Each row was made from one small tree. The marks that hang from a mark follow it in brackets, in the order of their numbers. Every link used is in the known rows. Write each row's tree.
Known rows:
J_50{J_403 J_783{J_489}}: [ 1.81  0.31  2.43 -3.29 -0.43  0.41  1.12  0.86 -3.21 -1.42 -1.18 -1.68
  6.58 -1.33 -0.57 -0.89 -4.25 -3.49 -0.11  1.61]
J_50{J_403}: [ 0.09 -0.76  4.18 -1.76  2.71 -0.04  0.20 -2.41 -0.48 -3.19  0.67 -0.04
  2.81 -1.52 -2.83 -0.55 -3.13 -3.68 -4.00  0.74]
J_455{J_489 J_783{J_50 J_357} J_851{J_913}}: [ 3.41  0.84 -3.32  4.00  1.83  1.76  0.63  5.42  3.12  1.46  0.21  4.76
 -4.27 -0.13  0.94  1.38  3.39  4.41  2.51 -1.46]
J_783{J_50{J_403} J_357 J_489{J_455{J_851}}}: [-1.29 -2.38 -3.53  0.25 -2.45 -0.58 -0.59 -2.37 -4.58  1.49 -0.05 -0.30
  1.48  0.87 -0.23  1.14  2.38  1.46  1.38  0.23]
J_50{J_403 J_783{J_357}}: [ 0.39  0.09  3.18 -0.91  1.01  1.32  1.74  1.62 -3.23 -0.95 -0.85 -1.65
  5.54 -0.26 -0.64 -0.97 -4.25 -2.03 -0.69  1.86]
J_455{J_489 J_783}: [ 2.33  0.53 -0.59 -1.20  1.03  2.02  0.65  3.39  3.94 -1.45 -0.02  1.01
 -2.26 -1.91 -0.72 -0.04 -0.80  1.18  0.42 -0.69]
J_913{J_851}: [-0.02  0.95  4.43 -1.51  0.77 -0.45  0.09 -3.82  1.23 -3.02 -0.87  1.40
 -2.99 -1.11 -3.19 -0.66 -6.27 -2.77 -2.58 -0.31]
J_50{J_403 J_783{J_357 J_489{J_455{J_851}}}}: [ 1.52 -0.23 -0.65 -0.57 -0.35 -0.22 -0.46  1.26 -4.57  0.74 -0.41 -1.42
  7.23 -1.27 -0.68 -0.49 -2.45 -0.72  1.35  0.37]
J_783{J_50 J_357 J_489}: [-2.54 -2.97 -0.54 -3.63 -4.82  2.26  2.76 -1.27 -3.32  0.11 -1.27 -1.59
 -3.91  2.60  1.36  0.44  1.06  1.22  1.84  2.59]
J_50{J_403 J_783{J_357 J_489{J_455}}}: [ 0.89 -0.54 -0.11 -1.15 -0.92  0.32  0.41  1.15 -5.28  0.49 -0.93 -2.08
  7.08 -1.28 -0.25 -0.88 -2.40 -1.09  1.95  0.72]
J_455{J_783{J_50 J_489}}: [ 0.66  1.22 -0.84 -3.20 -0.98 -0.43  1.46 -0.21  1.72 -0.39 -2.44 -0.58
 -1.64  0.77 -0.04  0.17  0.38  0.19 -0.35  1.14]
J_783{J_50{J_403} J_357 J_489}: [-1.57 -2.32 -0.51 -2.30 -3.55  2.09  1.72 -1.44 -5.35  0.09 -1.61 -1.09
 -0.36  2.13  0.98  0.11  1.14  0.43  1.03  2.27]
J_489{J_455{J_783{J_50{J_403}}}}: [-1.17  0.45 -0.89  0.58  2.19 -3.17 -0.90 -2.27  1.53 -0.48  0.06 -0.19
  1.66 -1.92 -2.53  0.62  0.43 -0.39 -1.44 -1.29]
J_540{J_403}: [-1.84  0.06  5.51 -3.23  1.82  4.36  2.66 -1.51  2.09 -3.33  2.03 -1.91
 -3.39  0.56 -2.24  0.19 -2.11 -3.52 -1.60 -2.75]
J_455{J_489{J_783{J_50{J_403} J_357}}}: [-0.97 -1.00  1.52  0.34 -1.45  3.27  0.20  2.03  0.71 -1.15  1.10  0.02
 -3.19 -0.05  2.13 -0.81  0.29 -0.21  0.52  0.24]
J_783{J_50 J_357 J_489{J_455}}: [-3.01 -3.34 -2.31 -2.15 -4.38  0.50  1.28 -2.11 -3.69  1.10 -0.52 -1.62
 -2.46  1.24  0.56  0.96  2.30  1.88  2.94  0.80]
J_489{J_455 J_783{J_50 J_357}}: [-4.04 -0.07  0.59  1.86 -1.16 -1.80 -1.41 -2.40  1.14  1.01  1.12 -1.93
 -2.31  0.39  1.73 -0.64  2.02 -0.14  0.20 -0.89]
J_455{J_783{J_357 J_489} J_851}: [ 3.55  1.06 -3.64 -0.95  1.06 -0.89 -1.37  1.23  2.53  1.41  0.15  1.24
 -0.29  0.59 -1.14  0.32 -0.23  2.73 -0.48 -0.29]
J_489{J_455 J_783{J_50{J_403} J_357}}: [-3.45  0.44  0.43  2.95 -0.45 -1.89 -2.13 -2.61 -0.26  1.09  0.77 -1.77
  0.16  0.07  1.54 -0.88  2.06 -0.78 -0.40 -1.17]
J_455{J_783{J_50 J_357 J_489} J_851{J_913}}: [ 3.16  1.42 -3.26  1.58  0.76 -0.80  0.39  2.12  1.27  2.32 -1.26  3.16
 -2.58  1.15  0.48  1.00  3.06  3.18  1.81 -0.33]
J_50{J_403 J_783{J_489{J_455{J_851{J_913}}}}}: [ 2.72  0.21  0.75 -0.32  0.80 -1.48 -0.27  0.99 -3.27 -0.05 -0.42 -0.22
  7.41 -2.62 -0.92 -0.31 -2.31 -2.48  1.15 -0.28]

Write each row's tree:
[-2.50  0.76  3.28  0.63 -0.63  0.64 -0.19 -1.34  0.16 -0.38 -0.12 -1.54
 -1.67  2.12  2.52 -1.54  0.28 -1.79 -1.84  1.40]  J_489{J_783{J_50{J_403} J_357}}
[-2.94  0.38  3.32 -0.39 -1.62  0.98  0.68 -1.15  1.59 -0.25  0.13 -1.80
 -4.25  2.46  2.87 -1.32  0.21 -1.07 -1.20  1.41]  J_489{J_783{J_50 J_357}}
[ 0.38  0.05 -2.06  0.33 -0.67  3.34  1.73  3.97  1.77  0.03 -1.19  0.88
 -3.85  0.59  1.17  0.31  1.37  3.26  1.91  0.36]  J_455{J_489 J_783{J_50 J_357}}
[-3.07 -1.67  2.15 -0.39 -0.25  1.89  2.09 -1.68 -2.69 -1.20 -0.78 -0.45
 -0.98  2.25 -0.09  0.23 -0.13 -0.26 -1.58  2.21]  J_783{J_50{J_403} J_357}
[-0.94 -0.98  2.42 -1.03 -1.39  2.52  0.69  1.57  2.91 -2.03  1.42 -0.12
 -4.52 -0.44  1.94 -0.38 -0.34 -1.02  0.16  0.23]  J_455{J_489{J_783{J_50}}}
[ 0.18  0.32 -2.45  3.34  2.82 -3.28 -1.16 -0.64  2.41  1.50  1.00  2.27
 -0.75 -1.47 -1.99  1.43  2.31  2.14  0.57 -2.26]  J_489{J_455{J_783{J_50 J_357} J_851{J_913}}}
[ 1.29  1.62 -1.00 -2.26 -0.14 -0.63  0.72 -0.44  0.34 -0.37 -2.66 -0.22
  0.92  0.47 -0.28 -0.13  0.48 -0.47 -0.82  1.07]  J_455{J_783{J_50{J_403} J_489}}
[-2.06  1.46  4.30 -0.19 -0.02 -0.43 -0.30 -2.02  1.87 -1.64  0.09 -1.27
 -1.16  1.17  1.81 -1.48 -0.63 -3.54 -3.14  1.03]  J_489{J_783{J_50{J_403}}}
[-1.83  0.46 -0.30  4.75  0.56 -2.82 -2.33 -1.29  1.90  2.08  1.94  0.85
 -2.49  0.01  1.69 -0.01  3.24  0.61  0.70 -2.13]  J_489{J_455{J_851{J_913}} J_783{J_50 J_357}}
[-2.24  0.70 -1.04  4.24  0.86 -3.17 -3.61 -2.46  1.15  1.57  2.18 -0.10
  0.82  0.24  0.92 -0.18  2.08 -0.15 -1.56 -1.67]  J_489{J_455{J_851} J_783{J_50{J_403} J_357}}
[ 0.41  0.02 -2.70  1.46  2.99 -3.29 -2.41 -1.17  3.08  0.84  1.92  0.88
  0.82 -1.93 -3.21  1.09 -0.07  1.88 -1.14 -2.24]  J_489{J_455{J_783{J_357} J_851}}
[ 4.19  2.30  0.12  1.50  4.74 -2.10 -0.54  1.29  5.33  0.01  0.49  3.91
 -1.33 -1.27 -2.07  0.86 -0.18  0.72 -1.64 -1.43]  J_455{J_783 J_851{J_913}}
[-0.28  0.43 -3.05  2.47  2.99 -3.48 -2.11 -1.62  1.95  1.01  1.16  0.90
  1.87 -1.01 -2.62  1.30  1.02  1.58 -1.43 -1.97]  J_489{J_455{J_783{J_50{J_403} J_357} J_851}}
[ 1.49  0.03  1.02 -1.93 -0.25 -0.93  0.08  0.35 -3.54 -0.68 -0.81 -1.80
  7.71 -2.14 -1.05 -0.56 -3.18 -2.91  0.56  0.56]  J_50{J_403 J_783{J_489{J_455}}}
[ 1.03 -0.48 -0.34  2.04  0.30  1.59 -1.87  2.32  2.91 -0.18  2.82  2.05
 -2.43  0.16  1.24  0.33  0.37  0.51 -0.93 -0.64]  J_455{J_489{J_783{J_50{J_403} J_357}} J_851}
[ 1.40 -0.28  1.40 -2.22 -1.14  1.44  1.41  1.77 -5.02 -0.13 -1.39 -2.13
  6.04 -0.18  0.28 -1.03 -3.28 -1.56  1.21  1.85]  J_50{J_403 J_783{J_357 J_489}}
[ 3.12 -0.14  1.38  2.62  1.79  1.13 -1.39  3.19  4.39 -0.80  3.26  3.94
 -4.13 -2.30  0.97  0.21  0.50 -0.08  0.81 -2.03]  J_455{J_489{J_783} J_851{J_913}}
[-0.87  1.47  0.56  4.71  2.13 -4.13 -3.27 -2.21  2.12  0.79  2.01  1.43
  0.58 -1.37  0.50  0.05  2.56 -1.87 -1.42 -2.52]  J_489{J_455{J_851{J_913}} J_783{J_50{J_403}}}
[ 0.20 -1.23  1.61 -4.41 -2.85  1.86  2.77  2.08 -2.16 -0.13 -0.85 -2.55
  0.90  0.44  0.58 -0.61 -3.43 -0.30  2.41  2.24]  J_50{J_783{J_357 J_489}}
[ 0.87  1.11 -2.00 -1.35 -0.97  0.61  0.88  0.44 -1.45  0.83 -2.77 -0.55
  0.29  1.50  0.45 -0.26  1.23  1.38  0.39  1.27]  J_455{J_783{J_50{J_403} J_357 J_489}}
[ 2.59  1.53 -4.13  0.44  0.83 -0.95 -1.20  0.52  0.70  1.84 -1.03  1.56
  1.11  1.76 -0.45  0.82  1.20  2.28 -1.01  0.32]  J_455{J_783{J_50{J_403} J_357 J_489} J_851}
[-2.23 -3.16 -3.33 -1.11 -3.66 -0.45  0.40 -2.09 -2.53  1.52  0.40 -0.51
 -2.25  1.29  0.15  1.42  2.32  2.41  2.32  0.36]  J_783{J_50 J_357 J_489{J_455{J_851}}}
[ 1.00  0.62 -2.03  1.19  0.10  3.21  1.13  3.70  0.45  0.00 -1.28  1.05
 -1.50  0.37  0.93  0.00  1.49  2.66  1.34  0.25]  J_455{J_489 J_783{J_50{J_403} J_357}}
